Each row was made from one walk, in order. Every step used is in the known rows, and no mark comes twice. Write each row's walk.
Known rows
ziga > pafavu > ripaf: [-0.08  0.16 -0.09 -0.05  0.04 -0.02  0.02  0.11 -0.04  0.06 -0.07  0.11
  0.01  0.07 -0.15  0.03  0.00  0.01 -0.18  0.10]
tizug > fatu > zila > pafavu > ripaf: [ 0.06  0.14 -0.11  0.12  0.17 -0.06  0.19 -0.22  0.13 -0.32  0.03  0.12
 -0.28 -0.22 -0.03  0.06 -0.84  0.01 -0.28 -0.21]
ripaf > pafavu > ziga: [ 0.06 -0.08  0.00 -0.02  0.13 -0.19  0.15 -0.28 -0.02 -0.08 -0.08  0.02
  0.07  0.01 -0.08  0.10 -0.24 -0.12 -0.28 -0.07]
fatu > zila > tizug > ziga > pafavu: [-0.08  0.33  0.40  0.16  0.00 -0.34  0.11 -0.21  0.09 -0.27 -0.23  0.12
  0.31  0.03 -0.07  0.10 -0.26  0.00  0.05 -0.02]
ripaf > zila > pafavu > ziga > tizug > fatu: [ 0.12  0.10  0.44 -0.14  0.03 -0.19  0.29 -0.46  0.15 -0.39 -0.17  0.08
  0.12 -0.14 -0.05 -0.14 -0.91 -0.02 -0.47 -0.26]
ziga > tizug > fatu > zila > pafavu > ripaf: [ 0.05  0.24  0.31 -0.12  0.14 -0.08  0.25 -0.34  0.22 -0.30 -0.06  0.23
 -0.27 -0.31  0.00  0.00 -0.70  0.06 -0.40 -0.18]
pafavu > zila: [ 0.01  0.03  0.06 -0.18  0.03  0.04  0.08  0.14 -0.05 -0.09  0.00 -0.02
 -0.10 -0.01 -0.10  0.03  0.02  0.00  0.02 -0.01]
tizug > ziga: [-0.06 -0.03 -0.11  0.00  0.02 -0.21 -0.08 -0.07  0.02  0.01 -0.01 -0.04
  0.11 -0.01  0.05 -0.18  0.02  0.10  0.07 -0.05]
pafavu > ziga: [ 0.01 -0.01  0.11  0.06  0.13 -0.02  0.08 -0.06 -0.11 -0.08 -0.02  0.07
  0.09  0.06  0.00  0.04 -0.09 -0.08  0.00 -0.07]
ziga > tizug: [ 0.00  0.11  0.38 -0.24 -0.01 -0.01  0.04 -0.13  0.08  0.01 -0.09  0.11
  0.00 -0.08  0.03 -0.07  0.14  0.05 -0.07  0.01]
ripaf > pafavu > zila > tizug: [ 0.06  0.00  0.17 -0.23  0.02 -0.17  0.10 -0.17  0.12 -0.27 -0.15 -0.09
  0.04  0.09 -0.13  0.08 -0.28 -0.15 -0.18  0.00]
zila > fatu > tizug > ziga > pafavu: [-0.14  0.29  0.52 -0.32  0.04 -0.39  0.06 -0.31  0.09 -0.21  0.00  0.01
  0.28  0.09 -0.21  0.03 -0.02  0.18 -0.31 -0.05]
fatu > zila > pafavu > ripaf: [ 0.03  0.18 -0.06  0.11  0.14  0.03  0.11  0.01  0.14 -0.24  0.05  0.12
 -0.27 -0.08 -0.02  0.24 -0.52 -0.19 -0.17 -0.15]
ziga > pafavu > ripaf > zila > tizug > fatu: [-0.01  0.14  0.12  0.09 -0.10 -0.20  0.08 -0.12  0.02 -0.24 -0.23  0.06
  0.24  0.11 -0.13 -0.14 -0.82 -0.02 -0.42 -0.01]
fatu > zila: [ 0.00  0.12  0.20  0.13 -0.02 -0.01  0.12 -0.05 -0.03 -0.09  0.00  0.16
 -0.09 -0.11  0.01  0.19 -0.21 -0.08  0.04 -0.06]
zila > pafavu: [ 0.06  0.10 -0.05 -0.04  0.05 -0.02  0.07 -0.10  0.19 -0.20  0.00 -0.10
 -0.05 -0.02 -0.04  0.07 -0.26 -0.06 -0.11 -0.08]
pafavu > ripaf: [-0.03 -0.03 -0.24  0.01  0.08  0.06 -0.09  0.12 -0.02  0.07  0.05  0.04
 -0.12  0.05  0.02 -0.02 -0.06 -0.05 -0.10  0.00]
tizug > fatu > zila > pafavu: [ 0.11  0.15  0.10  0.10  0.05 -0.13  0.29 -0.34  0.15 -0.39 -0.03  0.07
 -0.16 -0.26 -0.05  0.11 -0.75  0.07 -0.21 -0.21]
ripaf > fatu > zila > tizug > ziga: [ 0.00 -0.19  0.43  0.10 -0.03 -0.31  0.05 -0.33  0.23 -0.34 -0.19  0.03
  0.16  0.10  0.08  0.19 -0.61 -0.12 -0.08 -0.20]
ripaf > fatu > zila: [ 0.05 -0.22  0.34  0.02 -0.07 -0.05  0.18 -0.25  0.09 -0.17 -0.09  0.14
 -0.11 -0.02 -0.01  0.37 -0.51 -0.12 -0.19 -0.15]
tizug > ziga > pafavu: [-0.09  0.15  0.02 -0.08 -0.01 -0.28  0.03 -0.08  0.04  0.01 -0.13  0.01
  0.23 -0.01 -0.12 -0.11  0.09  0.16  0.00  0.03]
ripaf > pafavu > ziga > tizug > fatu: [ 0.08 -0.05  0.34 -0.26  0.12 -0.28  0.28 -0.63  0.07 -0.15 -0.19  0.14
  0.07 -0.21 -0.07 -0.16 -0.41  0.14 -0.51 -0.11]
ripaf > fatu > tizug > ziga > pafavu > zila: [-0.05 -0.02  0.55 -0.50 -0.05 -0.33  0.13 -0.17 -0.01 -0.32 -0.13 -0.02
  0.15  0.23 -0.18  0.20 -0.04  0.08 -0.39 -0.12]
tizug > fatu: [ 0.03 -0.03 -0.04 -0.01  0.02 -0.09  0.10 -0.21  0.00 -0.08 -0.01  0.01
 -0.02 -0.14  0.00 -0.18 -0.30  0.20 -0.14 -0.06]

Which walk is each row?
[-0.04  0.04  0.21 -0.33  0.09 -0.01  0.12 -0.03  0.12 -0.11  0.04 -0.02
 -0.09 -0.08 -0.23  0.05 -0.22  0.05 -0.10 -0.05] : pafavu > zila > fatu
[ 0.08  0.05 -0.03  0.01 -0.09 -0.06  0.10 -0.08  0.17 -0.24 -0.03 -0.10
  0.05  0.02 -0.06  0.06 -0.61 -0.17 -0.27 -0.14] : ripaf > zila > pafavu
[ 0.02  0.06  0.41 -0.24  0.00 -0.10  0.12 -0.33  0.09 -0.08 -0.11  0.12
  0.00 -0.22  0.02 -0.24 -0.20  0.24 -0.21 -0.05] : ziga > tizug > fatu
[ 0.02  0.09  0.45 -0.16  0.13 -0.05  0.10 -0.18 -0.01 -0.07 -0.12  0.17
  0.10 -0.02  0.02 -0.01  0.03 -0.02 -0.10 -0.04] : pafavu > ziga > tizug
[ 0.08  0.21  0.21  0.20  0.18 -0.05  0.27 -0.20  0.04 -0.38 -0.02  0.13
 -0.06 -0.08 -0.04  0.32 -0.57 -0.20 -0.06 -0.21] : fatu > zila > pafavu > ziga
[ 0.04  0.03  0.22 -0.15  0.04 -0.09  0.10 -0.16  0.03 -0.37 -0.11 -0.05
  0.03  0.00 -0.06 -0.11 -0.46  0.10 -0.03 -0.07] : pafavu > zila > tizug > fatu
[-0.06  0.14  0.25  0.21  0.03 -0.27  0.00 -0.19  0.10 -0.28 -0.11  0.06
  0.17  0.04  0.11  0.03 -0.30 -0.07  0.15 -0.09] : fatu > zila > tizug > ziga
[ 0.00  0.17  0.37  0.23 -0.03 -0.07  0.08 -0.14  0.05 -0.29 -0.08  0.11
  0.07  0.03  0.04  0.23 -0.34 -0.17  0.07 -0.05] : fatu > zila > tizug
[-0.04 -0.19  0.23  0.11  0.04 -0.25 -0.03 -0.23  0.18 -0.27 -0.14  0.08
  0.02  0.16  0.11  0.16 -0.69 -0.17 -0.17 -0.19] : pafavu > ripaf > fatu > zila > tizug > ziga
[-0.05 -0.04  0.50 -0.30 -0.08 -0.36  0.07 -0.31  0.03 -0.25 -0.12  0.00
  0.26  0.24 -0.11  0.17 -0.08  0.08 -0.44 -0.11] : ripaf > fatu > tizug > ziga > pafavu
[ 0.13 -0.01  0.75 -0.16  0.13 -0.10  0.37 -0.51  0.28 -0.43 -0.20  0.20
 -0.07 -0.07 -0.04  0.43 -0.72 -0.19 -0.39 -0.29] : ripaf > fatu > zila > pafavu > ziga > tizug
[-0.07  0.03  0.17 -0.11  0.06 -0.22 -0.06  0.00  0.08 -0.26 -0.11 -0.10
  0.16  0.11  0.01 -0.11 -0.10  0.01  0.15 -0.07] : pafavu > zila > tizug > ziga
[ 0.01  0.22  0.33 -0.20 -0.01 -0.17  0.22 -0.17  0.00 -0.36 -0.24  0.01
  0.16  0.00 -0.24 -0.04 -0.37  0.18 -0.12  0.01] : ziga > pafavu > zila > tizug > fatu
[-0.13  0.20 -0.01  0.01  0.08 -0.28 -0.13 -0.02  0.08 -0.11 -0.17  0.01
  0.26  0.18 -0.05 -0.13 -0.12  0.01 -0.07  0.04] : zila > tizug > ziga > pafavu > ripaf
[-0.07  0.16  0.48 -0.25  0.04 -0.10  0.03 -0.21  0.07 -0.23  0.13  0.00
  0.04  0.10 -0.10  0.12 -0.12  0.01 -0.31 -0.07] : zila > fatu > tizug
[ 0.03  0.06 -0.28 -0.02  0.17  0.05 -0.01  0.04  0.15 -0.13  0.05 -0.04
 -0.17  0.02 -0.03  0.04 -0.35 -0.11 -0.19 -0.08] : zila > pafavu > ripaf
[-0.08  0.24  0.34 -0.41  0.07 -0.07  0.22 -0.07  0.09 -0.10 -0.10  0.04
  0.03 -0.07 -0.41  0.13 -0.13  0.13 -0.17  0.02] : ziga > pafavu > zila > fatu
[-0.09  0.22  0.23  0.01  0.01 -0.33 -0.04 -0.16  0.10 -0.17 -0.23 -0.03
  0.38  0.13 -0.07 -0.07 -0.05  0.07  0.05  0.02] : zila > tizug > ziga > pafavu
[ 0.04  0.04  0.46 -0.14  0.14 -0.13  0.20 -0.37 -0.02 -0.17 -0.15  0.18
  0.08 -0.16  0.02 -0.19 -0.28  0.17 -0.22 -0.11] : pafavu > ziga > tizug > fatu
[-0.11  0.24  0.13 -0.11 -0.09 -0.32 -0.05  0.03 -0.14 -0.15 -0.02  0.05
  0.26  0.25 -0.05 -0.07 -0.18 -0.08 -0.46 -0.04] : fatu > tizug > ziga > pafavu > ripaf > zila
[-0.01 -0.23  0.26 -0.22  0.02 -0.04 -0.04 -0.11 -0.02 -0.20  0.05  0.02
 -0.11  0.30  0.04  0.22 -0.24 -0.15 -0.49 -0.11] : pafavu > ripaf > fatu > tizug
[-0.01  0.06  0.45 -0.53  0.07 -0.21  0.21 -0.32  0.11 -0.29  0.07 -0.06
 -0.04  0.05 -0.27  0.21 -0.22 -0.03 -0.54 -0.09] : ripaf > pafavu > zila > fatu > tizug
